Each row was made from one walk, in order. Every step used is in the known rows, and no mark comes twice. Write each row's walk.
Known rows
s, y, w, r, d: [-10   7  25 -44 -24 -19 -21  39  20  15 -32 -24  11  22   7 -26 -20  -4
 -36  13]
y, w, r, d: [-16  10  19 -23 -20 -22   0  23  15 -20 -23  -3 -12  -3   7 -33  -4  -8
  -4  13]
d, r: [-13   9  21   6  -6  -6  -4   8   9  -6  20  -2 -30 -11 -49 -19 -33 -10
  18   2]
h, r: [-15  -7  17  -5  -9 -18 -11  13  11 -11  -5   4 -40  -2 -51  -6 -25 -12
   5  -2]
e, w, y: [ -5  20  73 -10  -3   6 -30  -8 -18  20 -13  13  45   5 -45   3 -43   1
  22   2]
s, y, w, e: [-15   5  35 -31  -5  -3 -24  40  15  21 -24 -23  14  34  -6 -30 -18   3
 -46   6]
e, d, r: [-26  15  18  13   9 -35  22 -15  11  13  15  -1 -55 -17 -37  -8 -30 -21
  28  17]
y, w, r, h: [-25   9  22 -17 -24  -9 -13  39  15 -26 -20 -10 -11 -16  -8 -39 -11  -9
 -11   3]
y, w, e, h: [-34   5  35  12   9  -2   1  29  14  -1  -2  -5 -23  -4 -21 -46 -16   6
 -20  -5]
s, y, w, r, h, e: [-21  -8  31 -34 -21 -16 -31  48  24   6 -25 -17  -5   7 -13 -35 -32  -6
 -39  18]
s, y, w, e, d, r, h: [-24  -4  22  -9   0 -12  -5  41  16  21 -21 -27 -13   4 -18 -39 -36 -16
 -33  12]
e, h, r: [-30 -12  20  23  -2 -16  -3  19  19  10  14  -4 -58 -23 -64 -17 -46  -3
   1 -11]
e, d, r, w, y: [-36  11  41  16   4 -41   3 -21  12  21   6   4 -31 -15 -42  -9 -55 -19
  29  21]
w, r, d: [  4   3   1 -15 -28 -16   9   4  22  -9 -18   5 -19 -23   4 -33  -7  -2
   4  23]
d, r, h, e, w: [-14 -21  25  28   4   1  -1   5  12 -12  13  19 -30 -49 -68 -29 -56 -27
  31  16]
s, y, w, e, h, r, d: [-19 -20  20 -10   0 -14  -8  45  20  23 -27 -24 -16  12 -21 -37 -38  -5
 -43   5]
s, y, w, r: [-20  21  34 -54 -27 -18 -32  43  19  15 -25 -30  12  29  -5 -21 -21   2
 -42   5]
y, w, r, h, e: [-29  -3  26 -11 -17 -14 -11  34  20 -29 -16   4 -27 -20 -17 -43 -16 -11
  -9  14]
y, w: [-25  12  39 -11   0 -11 -17  23   7 -12  -6  -1  -2  19 -13 -16  -8  -9
  -3  -2]
d, r, w, e: [-25   5  26  14  -8 -12   0 -10  29  -8   8   8 -11 -22 -42 -31 -46  -5
   8  12]

Write each row's walk
[-16 -40  12  43  16 -12   8   3  20   0  -2  24 -52 -43 -31 -30 -30 -30
  19  34] => r, h, e, d
[-33   0  21  16  12 -13  18  22  11 -10 -11  -5 -38 -21 -21 -45 -19 -19
  -1  11] => y, w, e, d, r, h
[-17   8  39 -35  -9 -10 -35  40  12  21 -18 -24  18  41  -9 -13 -24  -5
 -35   4] => s, y, w
[-21   1  33  12  -7  -8 -10 -15  33  -2 -13  21  14  -9 -10 -26 -27   3
  -6  18] => r, w, e
[-14 -28   5  35   8  -3  22  14  21   7  -6   4 -54 -34 -39 -48 -30   1
  -9   5] => w, e, h, r, d
[-37   0  24  -7 -10 -31   2  23  20 -20 -17   2 -44 -25 -14 -39 -17 -17
  -3  20] => y, w, r, h, e, d
[-21   8  35  -7   4  -2  -6  25  10 -13 -13  -1  -7  12  -9 -38   0   2
 -16   2] => y, w, e
[-42 -13  28  26  -5 -27 -10   6  31   9  10   5 -41 -27 -60 -13 -61  -5
   1  -6] => e, h, r, w
[-18   6  24 -40 -28  -9 -32  53  20  10 -31 -29  11  13  -5 -30 -27  -6
 -42   6] => s, y, w, r, h
[-33  -4  34  29  -2 -10  -3 -11  39  10  -1  16   0 -24 -23 -32 -44   7
 -10  12] => r, w, e, h
[-42 -15  42  27  -7 -22 -20  15  20  16   6  -1 -31 -20 -68 -18 -72   2
  -1  -8] => e, h, r, w, y
[  1  23  31 -23 -22 -11   6 -21  10   0 -23  20  23 -30 -13  -6 -24  -6
  23  19] => e, w, r, d
[-28 -12  30  22  21 -41  17 -21  19   4  21  23 -80 -23 -51 -19 -35 -20
  29  36] => h, e, d, r
[-13  -8  72   5  10  -8 -24 -15  -4  10   1  35   2  -5 -59 -10 -46  -3
  25  23] => h, e, w, y
[-27 -12  23   2 -12 -24  -7  -4  28 -12 -17  16 -23 -14 -41 -18 -37  -8
  -6   9] => h, r, w, e
[-29  -4  28 -28 -14 -30 -17  37  25  16 -26 -17 -22   2 -10 -31 -33 -14
 -32  24] => s, y, w, r, h, e, d
[-30   5  32  17   3 -28   8 -30  34  11 -14  22  -5 -16  -7 -19 -28  -7
   3  28] => r, w, e, d
[ -7 -35  45  32   6  11 -20  10   2   0 -12  28   2 -36 -51 -28 -50 -20
  21  23] => r, h, e, w, y
[-12 -32  13  35   3   1  -1  17  17 -16  18  11 -49 -43 -61 -40 -48 -25
  22  17] => d, r, h, e
